Known rows, with every step that occurs:
dotin nesu: [-0.65  2.60  2.20 -5.02 -1.74 -0.72  2.69  1.43  3.30  1.64  0.25  0.72
 -4.88 -0.52 -3.75 -2.94  0.38  0.60  0.68  0.51 -2.12 -0.17  1.72 -0.59
  1.66]
mulop nesu meni: [-1.79  1.47 -0.13 -0.34 -0.65 -1.63  4.89  1.06  1.90  2.27 -1.16  1.08
 -6.23  0.77 -3.24 -5.70  1.36  1.91  1.04  1.24 -1.24 -1.11  1.59 -0.15
  0.27]
bikif nesu fibe nuka zizo: [-3.75 -0.45 -1.37  1.19 -1.43 -0.14  1.97  0.82  5.16  1.61  0.38  2.37
 -5.27  0.16 -2.24 -2.90  2.49 -1.66  2.13  0.82 -3.93 -4.67  5.05 -1.36
  1.71]
meni nesu: [-1.49  2.48  1.48 -4.03 -1.26 -1.39  3.29  0.37  3.26  1.62  0.13  1.07
 -3.75 -0.44 -3.29 -4.32  0.15  0.65 -0.54  1.15 -1.49 -0.71  0.06  0.07
  1.64]
dotin nesu mifup meni: [-2.44  1.92 -0.97 -1.79 -0.47 -1.82  2.37  0.84  1.96  2.64  1.01  1.09
 -7.58  0.84 -2.42 -3.39  1.63 -1.26  0.63 -0.39 -2.69 -1.07  1.30  0.03
  1.17]
mifup meni: [-2.22  0.77 -0.81 -1.44  0.11 -0.54  3.78  0.70  0.06  3.17  1.40  1.58
 -5.93 -0.04 -2.90 -3.71  1.13  1.00  1.27  2.29 -2.77  1.66 -0.87  1.08
  0.97]
mube dotin: [-4.60 -0.43  1.62 -2.21 -1.79  0.26  3.48  0.92  2.37  0.73  0.30  0.92
 -6.31  0.49 -3.97 -1.12  1.41  1.34  1.52  3.68 -2.39  0.11 -0.23  0.21
  2.12]
nuka zizo nesu mifup: [-3.10  0.12  0.58 -0.42 -1.20 -0.14  2.56  0.98  5.51  1.80 -0.21 -2.02
 -7.55  1.67 -4.19 -3.86  2.88 -1.35 -1.69  0.47 -4.63 -5.23  2.60 -0.13
  0.37]
nesu meni: [-1.89  0.66  0.89 -0.43  0.13 -1.40  3.90  1.65  0.95  2.29  0.02  1.60
 -6.94 -0.86 -3.57 -5.11  2.10  2.57  1.44  3.00 -2.04  1.35  1.71  0.09
  0.47]
nuka zizo mulop nesu fibe: [-2.13  0.83 -2.47  2.02  0.24  1.15  4.24  2.56  3.82  2.87 -2.09 -0.90
 -6.09  3.32 -2.33 -3.87  1.05  0.66  1.40  0.36 -2.48 -2.28  4.14  1.96
  3.75]
fibe bikif: [-1.71  1.00  2.43 -3.54 -0.80 -1.39  1.51  1.33  2.61  3.28  1.08  2.82
 -3.99 -3.14 -3.62 -1.90  0.75 -0.50  0.79  1.45 -2.85  0.62  2.45 -1.19
  1.09]
mulop nesu nuka zizo: [-3.67 -0.27 -1.68 -0.67 -0.30  0.20  3.93  0.89  5.56  3.06  0.64  0.24
 -4.75  2.40 -4.44 -4.13  2.04  0.66 -1.00  1.55 -3.47 -4.46  2.70 -1.63
  1.63]
mifup meni nesu fibe bikif rura: [-2.26  2.27 -2.57  0.39 -1.07 -1.54 -0.46  1.59  2.21  4.94  1.26  5.38
 -1.98 -1.59 -0.40 -2.81  0.28 -4.29  1.89 -1.96 -1.70 -1.02  4.20 -0.79
  4.23]
mube mifup meni nesu fibe bikif: [-4.95  0.08 -3.08  1.69  0.29 -2.82  0.27  1.19  0.89  3.57  2.35  4.83
 -4.13  0.16 -0.29 -3.17  0.46 -4.49  2.00 -1.91 -2.29 -0.74  2.40  0.56
  3.08]
nesu mube mifup: [-5.31 -0.57 -0.54 -2.10 -0.94  0.27  1.34  1.54  2.69  0.44  2.66  1.28
 -4.73  0.90 -2.88 -2.67  2.44  1.81  0.76  0.00 -2.62 -1.87  1.43 -2.23
  1.29]
mifup meni nesu: [-1.02  2.47 -1.62 -1.67 -0.54 -1.85  3.74  0.14  0.85  2.88  1.29  1.50
 -4.72  0.36 -2.46 -4.83 -0.27 -0.12  0.14  0.56 -1.56  0.00 -1.33  1.32
  1.82]
dotin nesu fibe nuka zizo: [-2.69  1.45 -0.65 -1.13 -2.23 -0.35  0.81  1.04  6.12  1.68  1.35  2.37
 -5.73 -0.40 -2.69 -2.18  1.98 -1.07  2.88  0.30 -3.49 -3.57  4.42 -1.10
  1.93]
nesu mube: [-2.60  0.73  0.50 -2.53 -1.37  0.49  2.85  1.87  2.47  0.89  1.29  1.57
 -4.30 -1.08 -3.68 -3.09  2.09  3.16  0.94  1.99 -2.21 -1.07  1.92 -1.80
  1.95]
mube mifup meni nesu nuka zizo: [-5.18 -0.93 -5.49  1.71  1.03 -0.89  1.80  0.23  3.26  3.38  4.19  1.24
 -5.42  4.28 -2.94 -4.28  1.43 -2.23 -1.19 -0.94 -3.70 -3.59  0.25  0.12
  2.26]
zizo nesu mube mifup: [-4.93  1.20 -1.01 -1.51 -2.12  0.46  1.27  2.11  3.73 -0.10  2.37 -0.29
 -4.76  1.46 -3.31 -3.62  2.52  0.35 -0.40 -2.13 -3.03 -3.60  1.99 -1.94
  1.03]
nuka zizo: [-1.66 -0.65  0.96 -2.16 -0.42  0.50  3.37  0.74  3.54  2.55  0.67 -0.31
 -5.69  0.56 -4.21 -2.76  1.25  1.15 -0.02  2.82 -3.68 -1.67  1.11  0.15
  1.09]
mube mifup meni nesu fibe: [-5.40 -0.28 -3.11  1.39  0.31 -1.86  1.91  0.63  1.03  1.99  1.53  3.09
 -5.27  2.23 -0.54 -4.66  1.28 -2.04  1.84 -0.85 -2.00 -0.53  0.37  1.44
  3.00]
fibe nuka zizo mulop nesu: [-0.79  4.00 -2.77 -1.42 -1.01  0.18  2.16  0.63  5.67  2.88  0.69 -1.26
 -6.14  1.64 -3.53 -3.05  0.86  1.32 -0.08 -1.91 -2.94 -3.40  1.56  0.35
  0.16]
fibe bikif nesu nuka zizo: [-2.41 -1.43 -1.39  0.66 -0.18 -0.08  1.43  1.83  4.65  4.00  1.78  2.56
 -3.64 -0.08 -4.11 -2.11  1.36 -3.16 -0.99  0.67 -4.80 -4.23  6.66 -2.51
  2.56]
mube dotin nesu meni mifup: [-3.36  1.20  0.67  0.75 -1.87 -2.43  1.76  1.08  3.18  1.67  1.06  1.59
 -8.23  2.46 -4.09 -3.59  0.36 -1.33  1.00  1.94 -2.03 -1.71  2.72 -0.92
  2.02]
rura bikif: [-1.34 -0.41  2.37 -3.98 -0.20  0.55  2.36  1.17  2.26  1.52  1.47  1.75
 -4.36 -0.35 -1.18 -2.94  0.87  0.30  0.09  3.09 -1.56  0.85  0.98 -2.70
  0.81]
mulop nesu fibe nuka zizo: [-3.89  0.63 -1.39  0.15 -1.72 -0.44  2.58  0.19  6.21  2.12 -0.02  1.96
 -5.31  0.49 -2.17 -3.30  2.46 -0.04  2.09  0.37 -3.09 -4.98  2.90 -1.16
  1.01]

Rows:
[-3.21 -0.46  0.19  1.43 -1.46  0.71  3.30  2.28  4.58  1.82 -0.79 -0.08
 -5.69  1.06 -3.22 -4.17  2.37 -1.23  1.19  1.68 -3.94 -3.35  4.10  0.90
  2.79] -> nuka zizo nesu fibe
[-3.87  0.15 -0.89 -0.69  0.69 -1.35  3.28  0.43  1.28  2.86  0.97  1.41
 -7.78  0.42 -2.47 -3.83  2.96  0.34  0.54  1.85 -3.28 -0.19  0.07  0.50
  0.52] -> nesu mifup meni
[-3.48 -0.75  0.86  0.09 -0.79 -0.04  3.61  2.08  2.36  1.12 -1.68  2.66
 -4.55  0.25 -1.82 -3.80  1.98 -0.67  2.18  1.82 -2.57 -1.30  4.58 -0.41
  3.20] -> bikif nesu fibe
[-3.67  1.03 -1.99 -0.36  0.12 -1.59  4.24 -0.16  2.15  3.25 -0.20  0.76
 -6.96  1.99 -2.04 -4.58  2.07 -0.31  0.07 -0.09 -2.22 -2.45 -0.07  0.07
  0.37] -> mulop nesu mifup meni
[-2.33  0.54 -0.16  0.78 -2.31  0.67 -0.87  2.64  5.75  4.01  0.21  2.12
 -2.93 -1.02 -2.53 -1.99  1.73 -4.47  0.91 -1.44 -3.98 -4.32  7.29 -1.79
  3.27] -> nuka zizo nesu fibe bikif rura
[-2.60  0.90  1.42  0.56  0.29 -2.89  2.51  0.84  2.34  3.01  0.76  2.04
 -7.27  0.28 -4.01 -6.07  1.73  1.17  0.08  3.26 -2.38 -0.22  2.09 -0.93
  0.05] -> nesu meni mifup
[-2.58  3.14 -2.87 -0.40 -0.49 -0.37  1.75  0.25  6.87  2.85  0.09 -1.18
 -8.20  2.16 -2.94 -2.93  2.63  0.59 -0.87 -2.28 -3.29 -5.00  2.52 -0.12
 -0.21] -> fibe nuka zizo mulop nesu mifup
[-0.91  2.60 -2.88 -0.72  0.11  1.40  2.15  3.22  4.99  3.28  1.39 -1.05
 -6.20  2.51 -4.60 -2.58  1.19  0.34 -0.53 -0.28 -3.66 -1.44  4.90  0.17
  3.64] -> dotin nesu nuka zizo mulop
[-2.84 -1.21 -1.87  0.20  0.71 -0.44  2.66  0.74  0.94  2.19  1.36  1.93
 -6.33  2.20  0.64 -3.60  1.57 -3.71 -0.74  0.68 -2.10 -2.07  2.62 -2.47
  0.88] -> rura bikif nesu mifup meni
[-1.28  2.42  0.42 -3.94 -2.36  0.25  2.24  2.29  3.50  0.84  1.39  1.16
 -4.12 -0.51 -3.35 -2.65  0.85  1.58  1.05 -0.14 -1.81 -1.74  3.28 -2.21
  2.80] -> dotin nesu mube
[-1.68  0.98 -0.08  2.92 -0.77 -1.91  2.42  1.33  4.50  3.07  0.94 -0.76
 -7.75  2.45 -4.75 -6.86  1.52 -1.60 -1.51  1.46 -3.96 -4.40  3.45 -0.31
  0.23] -> nuka zizo nesu meni mifup
[-1.25  0.65 -0.65  1.94 -0.96 -0.39  3.98  2.09  2.83  2.41  0.03 -1.15
 -7.54  1.19 -4.28 -5.55  1.76 -0.08  0.07  1.44 -3.62 -2.71  2.98  0.80
  0.48] -> nuka zizo nesu meni
[-1.05  3.84 -1.42  2.02  0.61 -2.24  3.18  1.76  2.91  3.57 -0.78 -0.19
 -7.55  3.04 -3.32 -6.78  0.55  1.34 -0.76 -0.15 -1.20 -1.02  2.84  0.34
  0.99] -> zizo mulop nesu meni mifup
[-4.92 -0.47 -0.19 -1.04 -2.46  1.24  3.08  1.79  2.45 -0.04  1.38  1.28
 -5.41  0.46 -3.72 -1.03  2.02  2.35  1.74  2.73 -2.17 -1.39  1.26 -1.17
  3.32] -> nesu mube dotin
[-3.10  1.67  1.20 -2.92 -0.74 -2.30  2.79  0.06  4.37  1.53 -0.33  1.05
 -5.54  0.24 -2.80 -4.48  1.80 -0.18 -1.49  0.34 -1.92 -2.59  0.80 -0.55
  1.22] -> meni nesu mifup
[-3.10  0.15 -2.35  1.74 -0.29 -0.45  3.34  0.92  3.37  3.21  1.13 -1.29
 -8.56  2.51 -3.32 -4.28  2.58 -2.53 -1.10  0.13 -4.81 -4.25  1.26  1.10
  0.41] -> nuka zizo nesu mifup meni
[-1.86  0.99 -1.01 -0.07 -2.40  1.45  2.88  2.25  4.76  1.17  1.39 -1.42
 -4.87  1.03 -4.41 -3.71  1.87  0.72 -0.85  0.19 -3.77 -5.05  3.37 -0.90
  2.02] -> nuka zizo nesu mube
[-4.84  0.64 -1.71 -0.20 -1.44 -1.01  2.59  0.64  1.93  1.64  1.06  0.90
 -8.73  2.64 -2.63 -1.18  1.51 -2.03  1.40  0.54 -2.65 -1.48  0.52  0.65
  2.30] -> mube dotin nesu mifup meni
[-1.79  3.41 -3.20  1.20 -1.01 -0.39  1.14  1.50  5.62  2.47  0.47  1.05
 -5.81  0.53 -2.06 -3.52  1.37 -0.03  1.34 -1.15 -2.56 -2.41  3.60  1.42
  3.31] -> meni nesu fibe nuka zizo mulop
[-2.74  3.01 -0.93 -1.16  0.24 -0.40  3.54  1.43  3.96  2.34 -1.76 -1.33
 -7.32  2.10 -2.77 -3.99  1.94  1.45 -1.01 -1.18 -1.92 -1.69  2.24  0.54
  1.35] -> zizo mulop nesu mifup
[-1.61  0.26 -3.20  2.30 -0.18  1.73  0.68  2.28  4.45  1.79  1.09  1.48
 -5.69  1.56  0.78 -2.35  1.36 -2.54  1.37 -0.47 -2.58 -2.96  6.58 -1.90
  2.73] -> rura bikif nesu fibe nuka zizo mulop
[-4.86  0.68  1.37 -2.51 -2.26 -0.71  2.08  0.89  4.11  0.34 -0.22  0.53
 -7.88  1.67 -3.37 -0.82  1.82 -1.26  0.94  0.95 -2.41 -2.39  1.98 -0.71
  2.34] -> mube dotin nesu mifup
[-3.35  0.72 -7.52  2.96  0.56  1.32  2.78  2.09  1.83  3.19  2.53 -1.93
 -6.59  6.05 -1.96 -3.22  0.39  0.27 -0.23 -3.39 -2.76 -3.80  1.62  0.99
  2.60] -> nuka zizo mulop nesu mube mifup meni
[-2.39  1.18  0.23 -2.76 -1.49 -0.28  1.49 -0.15  5.18  2.22  2.24  1.09
 -5.88 -1.08 -4.18 -2.33  2.10  1.05  0.74  1.48 -4.10 -2.62  0.88 -1.19
 -0.64] -> fibe nuka zizo
[-4.12 -0.33 -1.66  1.42 -3.49  2.14  3.00  2.08  4.49  0.14  1.48 -1.60
 -6.01  2.80 -4.68 -1.70  1.71 -0.20  0.16  1.03 -3.64 -5.62  2.70 -0.48
  3.32] -> nuka zizo nesu mube dotin
[-4.13 -0.28 -0.80  0.06 -2.94  0.18  1.69  2.29  2.39  1.14  1.43  2.92
 -3.70 -0.62 -2.99  0.21  0.50 -1.92  1.04  0.04 -2.56 -3.65  5.27 -2.35
  4.04] -> fibe bikif nesu mube dotin
[-4.85  1.54 -2.70  0.74 -4.46  1.30  1.15  1.24  6.35 -0.26  3.01 -0.33
 -6.10  0.97 -4.63 -1.17  2.59 -0.16  1.02 -0.34 -4.04 -6.63  2.29 -1.60
  1.42] -> fibe nuka zizo nesu mube dotin
[-2.96 -0.03  1.38 -1.42 -0.62 -2.01  1.44  1.03  3.42  2.80 -0.06  2.69
 -5.20 -1.57 -2.45 -2.25  1.76 -3.31 -0.73 -0.82 -3.34 -3.13  5.30 -2.27
  1.30] -> fibe bikif nesu mifup
[-4.35  1.38 -1.38 -2.46 -1.41 -0.93  1.31  0.78  3.57  0.08  2.50  1.26
 -3.33  1.49 -2.39 -3.76  1.02  0.63 -0.61 -1.97 -1.60 -3.29  0.88 -1.75
  2.12] -> meni nesu mube mifup
[-4.19 -0.39 -0.33  0.05 -1.20 -0.17  1.61  0.64  5.18  2.10  1.24  2.51
 -6.01 -1.15 -2.83 -2.49  3.25  0.54  2.95  2.25 -3.92 -2.58  3.25 -0.80
  1.12] -> nesu fibe nuka zizo
[-1.35  0.93  0.78 -1.35 -1.62  0.62  3.24  1.38  4.29  2.02  0.42 -1.95
 -5.67  1.24 -4.60 -3.88  1.32 -0.39 -0.86  1.00 -4.31 -3.45  1.70  0.36
  1.01] -> nuka zizo nesu
[-4.42 -0.62 -5.06  2.40 -0.96  0.83  1.87  1.64  2.37  1.85  3.97 -1.18
 -6.21  3.85 -3.01 -3.70  1.70 -1.67 -0.26 -2.23 -4.46 -4.94  1.27 -0.17
  1.33] -> nuka zizo nesu mube mifup meni
[-1.72  2.59 -3.31 -0.59 -1.24 -0.91  3.32  0.99  1.01  2.03  2.27  1.80
 -3.72  0.21 -2.15 -4.82  0.46  0.93  0.19 -0.22 -1.29 -1.50  0.24 -0.05
  3.07] -> mifup meni nesu mube
